In the rows, 128 means zero.
Known rows, with every step that occurs:
mapodum -> vomub -> sobop: [136 127 117 142 130 164 115 119 182 144 139 145 108 132 142 169 118 147
 115 145 126  96 118 126 122 114 131 139 152 132 137 116 109 146 131]
vomub -> sobop -> ribuf -> tutil: [119 120 102  90 145 140 123 137 172 122 125 143 116 118 130 155 130 137
 130 118 121 125 123 116 115 138 133 130 149 185 141 128 136 138 131]
mozok -> nerufom -> vomub -> rupu -> lenubi -> sobop: [146 138 137 139 169  25  65 157 112 121 161 132 157 159 154   4 103 110
 166 128 102 156  93 152 128 144  72 147 137 153 146 134 125 168 119]
kobam -> sobop -> vomub -> nerufom: [129 157  86 143 124 159  88 147  98 133 142 132  99 139 153  62 110 150
 159 156 133 133 103 147 114 116 121 126 138 140 143 144 114 136 123]
lenubi -> rupu -> vomub -> nerufom -> mozok -> mapodum: [138 141 140 151  84 173  85 155  78 141 128 142 104 171 123 112 123 152
 153 125  99 119 134 148 153 157  71 150 105 102 130 173 129  77 142]
setil -> kobam: [113 133 141 103 121 159 127 128 118 154 140 140 125 129 124 167 129 115
 132 124 119 143 132 124 132 135 126 119 122 150 132 130 113 133 120]
vomub -> nerufom -> mozok -> mapodum: [125 142 121 140 100 143 112 124  67 145 105 162 106 167 103  77 116 156
 131 127  97 125 127 136 154 133 124 140 119 121 129 151 133 110 139]
vomub -> rupu -> lenubi -> sobop -> ribuf -> tutil: [136 129 117  80 159  87  87 140 100 118 150 119 124 126 121  33 124 101
 145 121 111 192  98 149 124 162 122 138 124 201 159 137 138 130 136]
nerufom -> vomub: [133 120 141 141 122  86 122 158 140 122 134 135 114 138 146 111 113 138
 145 128 121 134 130 123 124 121 121 143 140 123 128 125 136 152 119]
ribuf -> tutil: [131 120 127  87 127 132 133 121 136 133 131 116 111 110 118 137 122 119
 125 108 121 125 133 120 111 132 142 119 124 142 133 123 131 141 124]
setil -> kobam -> sobop -> vomub -> nerufom -> mozok: [118 171 112 110 130 200 108 162  82 173 145 141  80 159 145  81  97 140
 158 144 118 137 105 144 130 120 135 145 124 148 149 161 114 119 136]
mapodum -> vomub -> nerufom -> mozok: [143 139 128 130 125 185 119 119  84 152 144 146  85 159 137  87 108 152
 113 132 124 119 115 143 136 102 146 156 123 124 141 145 133 112 155]
nerufom -> mozok -> mapodum -> vomub -> sobop -> ribuf: [125 118 120 156 109 161 119 147 153 140 110 174  93 172 125 129 116 160
 115 144 111 116 122 125 154 130 132 170 143 151 144 147 140 108 145]
rupu -> vomub -> nerufom -> mozok: [140 140 136 132 114 173 111 146  94 141 144 144  97 153 142 116 117 135
 141 134 118 105 118 148 141 118 118 150 113 112 133 165 142 107 151]
vomub -> nerufom -> mozok: [131 151 122 119 136 155 127 126  76 145 126 146 108 154 127  80 116 150
 129 123 115 123 118 140 139 119 137 146 125 126 133 151 138 109 150]
tutil -> ribuf: [137 136 123 124 127 122 128 138 130 111 139 139 126 131 132 165 116 150
 125 116 106 147 122 125 131 125 120 149 140 134 132 142 144 127 153]
rupu -> vomub -> sobop -> ribuf -> tutil: [127 107 114 106 124 157 106 157 187 116 143 140 107 117 146 187 128 122
 146 127 124 105 123 122 114 133 116 135 138 169 141 144 143 135 132]
nerufom -> mozok: [130 135 140 116 141 136 148 139 121 143 119 131 111 148 125 109 117 132
 120 123 121 118 127 131 140 128 144 158 122 114 130 143 144 108 147]
setil -> kobam -> ribuf -> tutil: [100 119 138  77 119 155 121 151 124 134 147 143 106 121 114 226 123 113
 130  80 109 143 124 124 120 155 123 113 133 155 141 130 138 138 116]
nerufom -> vomub -> rupu -> lenubi: [131 134 138 141 137  52 103 149 110 121 159 138 122 151 121  53 110 122
 131 127 109 164 109 143 137 144 109 145 141 132 142 134 135 167 129]
mozok -> nerufom -> vomub -> sobop -> lenubi: [121 132 120 150 170  65  81 136 183 124 142 170 132 161 143 139 110 151
 139 128  99  73 118 142 126 112  80 136 158 124 120 124 112 184 115]
rupu -> lenubi -> sobop -> ribuf -> tutil: [141 113 123  86 151 117  94 135 118 115 144 115 116 120 131  55 119 115
 148 126 115 202 113 143 119 142 126 138 118 197 152 130 147 121 132]
nerufom -> mozok -> mapodum -> vomub: [137 115 147 150  92 157 129 132 116 149 114 145  89 164 114 108 109 141
 110 135 109 116 133 131 153 127 140 160 117 107 133 139 135 109 141]
kobam -> setil: [129 124 156 127 127 160 125 138 140 117 124 121 127 139 115 141 150 125
 131 121 124 127 101 134 143 130 138 139 153 141 112 121 143 129 139]
vomub -> rupu -> lenubi: [127 142 125 128 142  94 111 119  99 128 151 131 135 143 103  70 124 112
 114 129 117 161 106 147 141 150 115 130 129 139 140 135 127 143 138]
sobop -> ribuf: [120 116 124 130 133 132 124 144 119 106 129 138 132 136 136 113 136 132
 132 129 136 159 124 127 133 127 125 137 127 163 139 141 148 110 137]
setil -> kobam -> sobop: [102 149 111 107 127 145 124 146 137 157 139 115 124 130 135 127 126 120
 135 145 126 135 123 134 120 138 118 127 118 148 134 123 102 142 121]
mozok -> nerufom -> vomub: [133 117 141 145 142  74 109 154 138 114 144 140 147 151 160  92 109 133
 151 116 122 119 124 126 123 116  91 137 134 129 131 131 138 163 117]
mozok -> mapodum -> vomub: [133 110 133 163  79 146 109 119 124 135 123 143 108 145 116 126 120 133
 116 140 116 125 132 127 141 127 123 133 123 120 132 123 118 131 121]
sobop -> lenubi -> rupu -> vomub -> nerufom -> mozok: [136 156 138 131 136 172  81 144  88 136 155 137  88 172 127 126 129 145
 137 121 105 102 124 174 147 135  82 154 109  95 124 174 119  79 158]
lenubi -> sobop -> vomub -> nerufom -> mozok: [161 155 123 122 144 168  91 154  76 151 126 143  82 153 160  49  99 142
 179 137 112 135 102 148 129 119 140 157 130 144 146 159 128  95 141]
vomub -> nerufom: [129 143 111 130 124 146 103 113  84 129 135 143 124 135 128 101 127 145
 134 130 121 134 119 137 127 119 122 117 130 139 132 135 124 131 132]
vomub -> sobop -> lenubi: [117 144 105 129 154 117 104 110 172 136 130 155 113 139 113 171 133 142
 116 140 107  82 119 141 132 126 118 128 151 124 117 123 101 149 127]
mapodum -> vomub -> rupu -> lenubi -> sobop: [154 137 131 132 141 109  79 123 109 140 163 121 116 142 133  43 113 107
 131 147 117 162  92 159 130 141 119 148 129 151 152 127 107 134 139]
mapodum -> vomub: [139 117 136 141 116 159 122 120 133 134 144 129 107 131 138 133 118 132
 114 136 136 123 126 132 126 112 138 138 128 124 137 125 124 128 134]

Rows:
[130 129 122 150 157  79  99 151 184 125 135 159 150 153 164 127 108 149
 153 128 113  89 118 119 120 119  84 139 164 136 131 124 125 180 113]
mozok -> nerufom -> vomub -> sobop
[130 140 103 143 128 142 113 163 142 129 136 114 102 132 152  90 109 134
 151 153 140 126 113 136 114 124 127 136 136 128 140 139 119 134 119]
kobam -> sobop -> vomub
[124 144 131 125 150 129  95 126 123 122 141 120 119 146 112 140 139 142
 125 117 114 126 134 157 134 144  94 132 122 109 119 136 106 101 134]
sobop -> lenubi -> rupu
[137 135 125 139 124 161  96 162 186 133 145 124 127 133 150 195 135 138
 155 135 123  90 129 134 125 153  68 140 138 118 131 144 109 108 128]
lenubi -> rupu -> vomub -> sobop
[114 113 126 101 124 124 124 150 133 105 135 133 106 121 120 184 125 128
 126  85 117 128 122 127 115 150 125 123 142 132 136 127 152 135 123]
kobam -> ribuf -> tutil
[143 148 139 130 120 186  98 160  90 140 149 126 105 157 144 118 125 146
 151 120 118 115 125 152 140 140  85 155 110 108 135 172 134  74 154]
lenubi -> rupu -> vomub -> nerufom -> mozok
[137 130 123 144 101 165  90 134 101 125 152 142 114 135 144 133 128 128
 148 140 125 115 119 144 129 118 101 123 121 124 133 148 130 131 133]
rupu -> vomub -> nerufom
[126 133 112 141 142 149  94 105 181 143 145 156  93 145 124 174 124 146
 103 145 113  78 116 147 129 107 127 136 151 121 126 117  97 151 132]
mapodum -> vomub -> sobop -> lenubi
[126 143 122 149 176  79  70 151 179 121 149 150 138 169 147 139 119 161
 149 115  97  85 126 146 126 134  49 141 156 119 122 134 102 149 119]
mozok -> nerufom -> vomub -> sobop -> lenubi -> rupu
[134 134 127 138 123 128 113 123 118 134 151 132 116 139 131 111 121 116
 111 128 131 116 109 138 128 133 134 141 133 131 142 133 112 139 139]
mapodum -> vomub -> rupu
[120 152 110 124 161 131  88 123 168 134 132 137 121 146 116 176 141 156
 126 124 105  95 127 151 131 147  85 134 145 120 118 131  91 115 131]
vomub -> sobop -> lenubi -> rupu
[114 160 100 128 151 112  89 141 143 127 140 100 119 146 124 103 140 148
 125 139 122 119 126 165 125 150  84 137 120 107 122 133  93 110 130]
kobam -> sobop -> lenubi -> rupu
[130 126 122 144 132 169  90 176 177 109 146 136 130 141 159 184 143 144
 156 134 129 120 125 133 130 151  67 149 140 152 139 157 131  92 137]
lenubi -> rupu -> vomub -> sobop -> ribuf
[133 126 123 141 118 149 108 146 190 137 140 142 121 126 147 193 129 125
 144 149 123  79 120 128 125 130 100 134 141 123 128 137 120 143 126]
rupu -> vomub -> sobop
[128 132 135 144 150  46  99 157 123 115 149 144 154 157 151  71 111 119
 146 110 117 110 110 131 128 135  89 138 141 133 137 139 130 171 121]
mozok -> nerufom -> vomub -> rupu
[144 147 124 120 154  77  88 130 103 133 146 121 135 136 124  39 125 106
 144 139 109 165  97 157 133 159 109 138 128 154 144 131 113 133 133]
vomub -> rupu -> lenubi -> sobop
[111 123  93  91 137 121 123 154 146 115 131 104 111 116 137  83 128 129
 132 133 137 149 121 131 107 138 132 136 122 171 145 132 139 133 130]
kobam -> sobop -> ribuf -> tutil
[160 130 136 135 141 136  83 144 115 132 149 126 106 134 145  61 101 119
 170 150 117 180 107 146 128 126 120 138 131 152 147 135 127 118 124]
rupu -> lenubi -> sobop -> vomub
[127 134 121 153 119 144 102 116 161 157 114 173  75 176  98 152 113 155
  98 146  90  70 125 147 157 125 131 160 140 105 125 132 106 129 139]
nerufom -> mozok -> mapodum -> vomub -> sobop -> lenubi
[139 133 119 142 111 176  97 105  92 135 153 145 104 141 138 106 118 147
 120 138 130 129 115 141 125 102 131 127 131 136 139 130 117 132 139]
mapodum -> vomub -> nerufom
[125 146 123 139 156  90  81 153 181 127 140 146 106 157 135 158 126 167
 144 126  99 100 130 146 126 141  79 147 158 113 120 127  97 141 123]
nerufom -> vomub -> sobop -> lenubi -> rupu
[132 128 126 152 105 157 124 130 162 162 108 163  91 164 118 141 109 156
 111 143 100  86 126 125 150 129 132 162 142 118 135 134 119 124 139]
nerufom -> mozok -> mapodum -> vomub -> sobop
[ 96 138 106 109 131 150 117 164 130 136 141 128 128 139 143 115 136 124
 139 148 134 166 117 132 125 138 116 133 119 181 145 138 121 126 125]
setil -> kobam -> sobop -> ribuf
[134 148 124 141 122 164  57 131  96 120 166 134 105 151 128 146 139 141
 144 128 112 112 125 169 135 133  64 126 114 106 121 157 104  98 139]
sobop -> lenubi -> rupu -> vomub -> nerufom
[139 140 129 141 107 178  77 146  97 124 160 122 122 140 149 136 135 141
 157 126 124 128 126 149 126 140  69 126 116 120 133 158 118  97 136]
lenubi -> rupu -> vomub -> nerufom
[126 156 100 141 139 106  96 153 112 131 160 117 113 145 127  29 105 116
 139 154 129 158  90 155 129 146 114 139 136 139 152 146 119 149 131]
kobam -> sobop -> vomub -> rupu -> lenubi
[148 140 134 132 148  38  81 161 114 129 151 128 123 147 142  19 110 116
 160 139 103 168  98 151 128 150 103 154 138 149 145 130 119 155 124]
nerufom -> vomub -> rupu -> lenubi -> sobop
[134 125 116 165  75 166  85 104  80 135 131 159 102 151 115  98 118 154
 123 142 111 132 123 136 140 119 117 120 125 132 135 129 112 135 127]
mozok -> mapodum -> vomub -> nerufom
[133 133 141 141 126 146  81 144 139 119 157 118 108 145 129 173 139 124
 138 126 118 106 134 162 136 144  72 136 111  95 119 152 112  96 137]
sobop -> lenubi -> rupu -> vomub
[144 148 127 133 133 182 116 143  70 142 135 155  83 158 140  81  99 149
 150 129 121 129 112 139 136 110 144 149 133 130 141 164 141 105 145]
sobop -> vomub -> nerufom -> mozok
[132 135 137 150 100 127 120 135 100 153 120 151  98 171 104  85 113 126
 104 128 107 108 117 137 156 149 137 164 122 113 140 149 122 118 143]
nerufom -> mozok -> mapodum -> vomub -> rupu
[127 137 115 162 112 150  70 115 164 141 130 153 100 162 104 174 130 164
 114 137  95  93 133 149 143 149  82 137 141 110 125 126  81 120 124]
mozok -> mapodum -> vomub -> sobop -> lenubi -> rupu
[107 154 124 119 124 162  76 163 150 150 169 107 105 147 134 174 138 116
 144 144 117 112 128 169 126 153  64 134 101 114 127 146  85 112 125]
setil -> kobam -> sobop -> lenubi -> rupu -> vomub
[138 140 131 140 137 123  98 137  93 124 161 140 110 147 113  69 106 111
 137 131 121 166  99 145 140 143 122 132 138 141 150 151 132 138 133]
sobop -> vomub -> rupu -> lenubi
[125 132 116 142 132 137  87 131 190 130 146 154 104 139 129 203 132 128
 131 150 110  64 121 152 133 123  97 132 141 110 118 138 108 148 127]
rupu -> vomub -> sobop -> lenubi
[140 140 115 142 118 174  94 130  80 127 144 152 101 139 141 100 108 144
 157 134 125 139 112 135 125 110 129 120 138 142 140 148 127 128 127]
sobop -> vomub -> nerufom
